Known rows, with every step that occurs:
s-p: -13  -2  14  9  -12  6  12  -7  -15  1  -8  10  -21  -8  22  -8  -12  -4  2  8  13  -7  -12  5  22  -1  13  6  -13  0  -9  14  2  24  8  8
r-f-g-d-q-x: -13  2  1  6  10  -16  0  5  22  -4  5  -17  22  2  -28  30  23  -3  -9  -9  -6  7  3  -15  -10  -4  -6  -10  1  -4  14  -9  7  -10  0  4
g-f-r-j-q-x: -2  -8  -22  5  -7  13  7  13  19  3  7  -2  -8  11  14  -24  9  1  -10  12  -1  21  31  -2  -10  -10  -11  8  21  -6  10  -15  -9  0  4  -18
f-r-j-p-s-q-e-g-x: 4  -11  2  -4  31  16  -11  33  -1  9  12  -4  0  15  13  -15  4  3  -11  -10  -17  21  9  3  -31  -4  3  5  12  3  -7  8  -27  23  15  6
s-q-d-g-x: 23  -3  -16  -2  9  -20  -24  2  -17  -5  -4  -4  16  -7  4  13  0  2  24  -11  -13  -20  -4  -4  -22  12  2  2  -7  6  4  -3  8  -1  -23  1
r-f-g: -27  7  1  2  4  -1  20  -8  18  -3  -6  -14  -17  17  -20  5  18  -7  -20  1  15  20  8  -29  19  -10  5  -4  4  -5  -6  -7  -8  9  21  2
q-x: -2  -16  -10  10  -19  -1  0  -5  -5  -11  -8  2  5  -20  11  20  -5  -4  13  6  -1  -1  9  8  3  10  3  8  -3  -3  5  1  19  2  -1  4
j-p-s-q-f-r: 1  1  11  11  21  23  6  10  -10  14  -8  5  -4  7  45  -28  -16  -12  -16  15  3  5  1  4  -12  -2  13  1  12  3  0  31  -11  27  5  -1
j-q-d: 6  -3  -1  0  -21  6  11  -25  4  3  -10  5  -1  -15  18  19  -8  2  15  2  16  12  -1  -9  7  4  11  -5  9  2  3  -10  5  5  -3  10
p-s-q-x-g-e: 13  7  -8  10  17  5  -16  -1  -12  -1  -6  6  6  -29  16  10  4  -12  25  -4  -15  -23  -7  20  0  12  20  4  -8  -6  11  24  2  1  -8  5
d-q-f-r-j: -1  -1  -4  12  10  1  2  22  6  4  2  7  1  32  0  -15  -1  6  -18  8  -9  5  11  1  -15  -3  -18  4  23  6  3  -6  5  -14  -10  -5
d-g-e-q-s: 10  -18  -20  5  0  -9  -17  -6  -6  -21  -2  11  2  -12  -28  30  -14  11  26  -13  -15  -21  -7  14  2  20  -6  7  -14  -9  -9  -14  14  -20  -16  11
j-p-s-q-f: 9  -5  14  14  13  21  4  1  -20  13  -14  5  1  -4  46  -15  -25  -10  -8  11  1  -3  -7  7  -3  4  22  2  2  3  -3  37  -6  32  -1  3
g-f-r-j-p: -5  -5  -6  1  3  19  12  24  9  10  15  7  -17  23  8  -35  2  8  -26  11  6  20  22  -1  -12  -15  -15  6  11  -2  -8  -13  -26  7  13  -23
f-g: -16  -3  -4  6  -8  4  22  -16  4  -5  -12  -1  -12  -8  -7  13  9  -6  -15  -1  20  2  2  -10  26  -6  4  -3  -5  -8  -8  -6  1  12  10  -1
g-e: -1  -2  -13  10  -4  7  1  -12  -8  -9  -10  18  -17  -7  -21  8  6  7  12  -4  5  -14  0  11  13  12  1  5  -12  -7  -15  -11  3  -9  -4  3
s-q: 7  7  -1  18  5  8  5  -4  -14  -2  -15  2  -26  8  15  4  -8  -13  14  0  7  -11  1  -4  6  -2  10  5  -1  -3  -14  6  3  13  2  8
d-g-x-q: 24  -11  -21  -12  -1  -17  -18  -2  -12  -5  -1  -6  14  -23  -15  4  8  1  11  -14  -13  -26  -3  9  -17  7  -9  -6  -24  -5  -4  -9  14  -16  -18  -10
e-g-x-q-f-r-j: 21  -11  -22  -6  -7  6  -19  -5  -2  -6  25  -16  -4  -5  -33  -7  15  2  0  -18  -8  -5  24  15  -12  2  -18  13  19  -3  1  -13  -12  -19  -6  -6
p-j: -8  6  19  3  -14  6  10  -9  -14  0  -12  9  -9  4  16  -3  -12  -1  6  10  10  -1  -13  4  31  -1  11  8  -8  3  -10  13  11  11  7  11
x-g-d-q-s-p-j: 13  12  35  1  -5  -11  -4  -2  -7  2  15  6  16  -22  2  22  -15  1  18  -4  -10  -27  -33  34  14  5  -1  -3  -15  7  13  13  9  -13  -12  12
d-g-f-r-j-q-s-p: -5  -12  -8  -3  2  -2  3  14  14  3  4  0  -6  11  21  -32  -12  8  -12  12  -9  10  8  0  -5  -8  -9  2  3  0  4  -7  -6  8  -4  -12
e-g-f-r-j-p-s: -2  -18  -7  0  1  27  -3  19  -1  6  26  4  -12  5  8  -29  -2  12  -18  -5  7  13  17  5  -1  -16  -5  14  9  -4  -8  3  -41  22  14  -9
j-q: 4  -6  -3  10  -15  16  21  -19  1  0  -18  4  -16  -5  22  5  -4  -6  3  4  16  9  2  -7  16  -4  11  -4  2  -5  -10  -5  6  14  4  6
q-d-g-f-r-j-p: 3  -11  -12  -16  3  -7  -10  22  7  10  17  5  22  6  3  -13  -3  22  -12  5  -6  16  11  -9  -33  -1  -15  -1  7  10  7  -15  -13  -6  -10  -19
q-d-g: 4  -11  -12  -9  -14  -19  -12  -6  -5  -3  -3  6  18  -17  0  22  -9  13  14  -2  0  -5  -5  -7  -8  11  -3  0  -7  9  3  -9  15  -10  -17  2
f-g-d-q: -1  1  2  11  1  -7  9  -4  6  -2  0  0  12  -13  -20  29  13  -1  -11  -14  7  -13  -10  -2  5  -7  -11  -12  -9  -4  -1  -13  6  -6  -7  0
d-g-f-r: 0  -11  -33  1  -3  -7  -8  15  3  -5  2  8  -5  5  -3  -28  2  9  -8  8  -2  -11  17  1  -8  -4  -17  11  -6  -5  -1  -11  -2  -7  -10  -21
r-f-g-x-q: -8  10  -5  -8  9  -7  6  -11  16  -1  3  -24  -6  2  -36  3  30  -9  -11  -12  5  4  8  -17  4  -7  -1  -11  -4  -10  -2  -13  -10  -6  15  -5
d-g-x-q-j-p: 29  -22  -10  -8  -2  -12  -12  -5  -16  -5  -4  -4  24  -19  -3  1  -6  3  1  -4  -14  -24  -4  16  -21  14  -12  -5  -17  -1  3  4  10  -13  -24  -14
p-s-q-j-r-f-g: -22  21  23  10  23  7  14  -6  6  2  -19  -11  -18  32  19  -17  -3  -25  -15  10  8  13  -4  -24  17  -10  18  -5  18  2  5  33  -9  21  20  10
d-g-x-q-s-p-j-r-f: -3  14  27  -26  14  -22  -16  4  0  2  1  -15  21  11  -10  -18  -3  -2  9  -3  -21  -5  -21  2  -5  3  10  -13  -20  5  6  18  12  -7  5  12
p-j-r-f-g: -36  31  35  -11  8  2  18  -1  15  4  -12  -9  -3  40  -10  -15  12  -8  -17  10  11  30  -8  -28  27  -14  21  -10  4  4  -3  17  1  11  33  14
j-r-f-g-x: -24  17  10  -13  12  -1  13  4  19  -5  -3  -16  -4  32  -28  -12  32  -8  -22  -3  6  27  9  -29  4  -12  7  -13  3  -3  -3  -5  -9  6  31  1

Rows:
7  -4  -5  2  -22  4  -7  -13  -8  -10  11  5  -7  -13  -8  38  -16  4  29  -8  9  0  -2  -1  6  9  0  11  10  -2  -1  -10  2  -6  0  16 -> e-q-d
12  2  -9  -5  23  -4  -13  25  1  12  9  -1  13  19  13  -14  -4  9  -2  2  -11  8  10  -14  -39  -4  -6  -2  11  8  4  -5  -15  3  -11  -13 -> s-q-d-g-f-r-j-p
-18  -1  20  -6  18  22  20  28  7  17  9  6  -9  20  31  -23  2  -1  -31  8  5  36  4  -13  -15  -19  -3  -10  12  6  -11  2  -21  21  27  -5 -> f-r-j-p-s
-9  -10  27  -2  10  22  17  18  -8  16  2  5  -3  5  35  -7  -11  2  -22  3  3  29  -9  -8  -5  -12  8  -10  0  6  -16  12  -15  29  18  1 -> r-j-p-s
2  9  10  5  6  5  -5  -6  -15  8  -7  6  -8  -12  36  6  -18  -9  19  -1  8  -6  -14  -3  4  0  18  2  2  6  0  19  -3  19  0  14 -> p-s-q-d
1  -6  4  17  -7  -9  11  -13  4  -10  -4  0  9  -9  -17  28  3  -3  -12  -5  7  -18  -8  6  11  1  -18  -4  2  -1  8  -6  9  -12  -16  -3 -> f-g-d-q-j
-7  -6  20  6  -17  10  0  -17  -12  4  -16  5  -3  -12  24  -3  -21  5  18  5  3  0  -20  16  34  10  35  14  -8  1  -2  33  6  32  3  30 -> s-p-j-q-e-g
20  -6  -9  -12  -4  -17  -15  -6  -8  -9  -7  -6  16  -4  -16  -6  0  -4  5  -5  -14  -20  -1  8  -15  10  -11  -7  -9  1  6  2  18  -24  -17  -9 -> d-g-x-q-j-r
13  2  -10  -22  5  -7  -14  9  11  19  20  -3  22  -7  -11  -8  -3  13  -2  -3  -6  5  7  -2  -40  -2  -15  -13  5  5  7  -14  -9  -24  -10  -17 -> x-q-d-g-f-r-j-p
-17  5  18  6  2  5  7  -21  -3  -13  -3  6  -7  -10  -19  19  -8  0  11  -6  4  -13  -24  17  44  11  15  5  -9  -12  -2  10  0  8  8  22 -> f-g-e-q-s-p-j
-16  1  -5  -3  8  -6  11  -1  13  -8  0  -17  -9  13  -25  1  31  -5  -20  -6  5  13  10  -22  11  -7  0  -2  -1  -7  -3  -12  -13  9  16  -6 -> r-f-g-x
22  2  -6  5  -6  -13  -15  2  2  0  8  7  16  -27  -25  38  2  5  17  -10  -16  -20  -10  27  -13  13  -9  0  -10  3  7  -6  13  -31  -20  2 -> x-g-d-q-e
-8  0  -16  4  -4  12  8  18  10  3  14  5  -29  23  -2  -33  6  5  -17  10  7  13  25  -3  -2  -15  -20  12  15  -3  -7  -18  -19  -2  11  -21 -> g-f-r-j
-17  22  32  -7  -8  9  11  -2  -6  2  -14  8  -4  23  10  -13  -9  -5  2  11  10  12  -14  -5  24  -6  17  -3  -3  6  -9  19  12  9  21  16 -> p-j-r
-17  5  1  0  5  10  17  17  12  3  7  2  -25  28  4  -12  10  -2  -20  6  6  28  16  -15  -7  -16  -16  -2  18  4  -12  -19  -8  -1  19  -5 -> f-r-j
-5  0  -23  8  -12  10  5  7  5  -3  7  11  -29  9  0  -31  2  2  -8  12  14  -4  23  6  6  -8  -15  16  5  -9  -4  -13  -14  -1  6  -18 -> g-f-r
21  -18  -20  -9  -11  -14  -26  0  -13  -16  15  0  18  -17  -16  32  -4  11  28  -17  -12  -12  -4  1  -14  15  -7  10  -3  -1  5  -15  6  -12  -17  5 -> e-q-d-g-x
-20  9  3  2  1  -6  13  -9  19  -3  5  -18  -9  5  -31  17  24  -9  -17  -5  11  16  5  -24  8  -10  -4  -8  3  -2  -2  -13  -5  -2  13  -1 -> r-f-g-d
-34  33  27  -11  17  2  10  -4  15  1  -13  -2  -1  37  -29  -14  21  -2  -11  4  6  21  -10  -19  26  -4  20  -10  -1  0  -4  11  0  -1  26  14 -> p-j-r-f-g-e
2  -7  -29  -9  -11  -16  -17  5  6  -2  10  9  10  -7  -6  -9  -3  17  5  4  1  -6  12  -1  -15  5  -16  9  2  4  10  -16  -1  -15  -17  -15 -> q-d-g-f-r
-1  -6  -23  -13  -4  -14  -14  16  10  3  17  4  11  7  -7  -11  1  18  -3  3  -6  10  14  -10  -23  -1  -20  5  11  9  8  -21  -5  -16  -13  -17 -> q-d-g-f-r-j
9  7  -19  -2  17  -11  -18  20  3  6  8  -3  2  19  4  -12  -1  6  6  0  -11  1  13  -15  -29  -4  -10  5  15  8  6  -11  -8  -8  -14  -11 -> s-q-d-g-f-r-j
5  -11  -24  2  3  -11  -12  -2  -9  -10  -13  14  6  -9  -22  7  6  12  9  -6  -10  -20  -4  5  -2  15  -2  1  -22  -4  -10  -10  14  -14  -20  -3 -> d-g-e
-3  12  36  -3  -14  0  6  -26  -8  6  -4  1  -13  -20  14  4  -34  -10  22  5  8  -17  -26  26  28  4  13  -4  -13  0  -3  20  12  0  8  22 -> x-q-s-p-j
15  -5  6  1  16  17  -4  24  -6  15  11  -5  13  -9  35  -10  -5  -3  -5  4  -15  9  3  9  -17  -5  12  1  3  0  9  22  -20  19  2  -14 -> r-j-p-s-q-x-g-f
-19  9  15  5  -9  3  15  -9  9  -10  -12  -4  -21  40  -6  -12  -7  -11  -8  18  9  20  10  -16  13  1  -2  3  20  7  2  9  2  -7  15  5 -> q-j-r-f
-11  19  35  -18  3  -4  9  -18  4  2  -3  -12  8  -10  -8  -7  2  -12  -3  -6  4  -7  -22  12  26  -2  15  -16  -14  -4  5  16  4  6  19  11 -> f-g-x-q-s-p-j-r
4  1  11  -10  -13  -7  -1  -16  -4  5  -15  4  24  -7  25  8  -13  8  15  6  2  5  -19  -7  12  6  17  -5  -3  9  7  9  19  5  -12  12 -> p-j-q-d-g
18  10  -4  3  6  -6  -7  15  11  4  26  -2  13  1  -22  9  16  1  -11  -3  -17  -4  7  14  -24  -2  -26  -1  20  9  15  -13  1  -38  -19  -15 -> x-g-d-q-f-r-j
16  -6  -11  2  -21  -8  -10  -9  0  -10  13  -6  20  -44  -9  39  10  -7  18  -4  -10  -11  6  22  -8  12  -6  4  -3  0  19  -4  17  -23  -13  -6 -> q-x-g-d
16  5  -17  4  14  -15  -23  -5  -12  -4  -11  8  11  -6  -9  18  -2  7  29  -10  -10  -22  -7  -2  -17  17  6  0  -7  4  1  -4  11  -12  -26  7 -> s-q-d-g-e
5  -15  -10  10  -19  9  10  -16  4  -5  -18  -1  6  -19  27  17  -2  -7  12  7  4  9  9  1  5  5  13  -1  3  -7  7  0  18  10  -2  7 -> j-q-x
21  -1  -9  -5  -10  -1  -6  -13  -11  -2  3  -4  -7  -22  -14  5  8  -6  13  -13  1  -21  1  16  -4  3  -6  -3  -14  -8  -7  -11  3  -12  -3  -5 -> g-x-q
10  -6  -9  1  -9  -5  9  -28  0  -10  -5  -12  -4  -20  -21  10  11  -12  -7  -7  8  -21  3  11  16  5  -11  -2  -1  -10  5  -5  2  -11  -6  -12 -> f-g-x-q-j
13  -1  4  13  -5  -6  -3  4  -7  -1  5  9  7  -9  -10  24  -2  3  8  -11  -1  -18  -11  11  -8  -2  -15  -5  -11  2  -4  -11  11  -13  -14  5 -> g-d-q
-17  7  33  3  -11  6  10  -7  -20  5  -11  10  -11  0  30  -16  -17  -3  5  14  10  -7  -25  10  35  -1  22  8  -15  4  -6  30  8  29  9  15 -> s-p-j
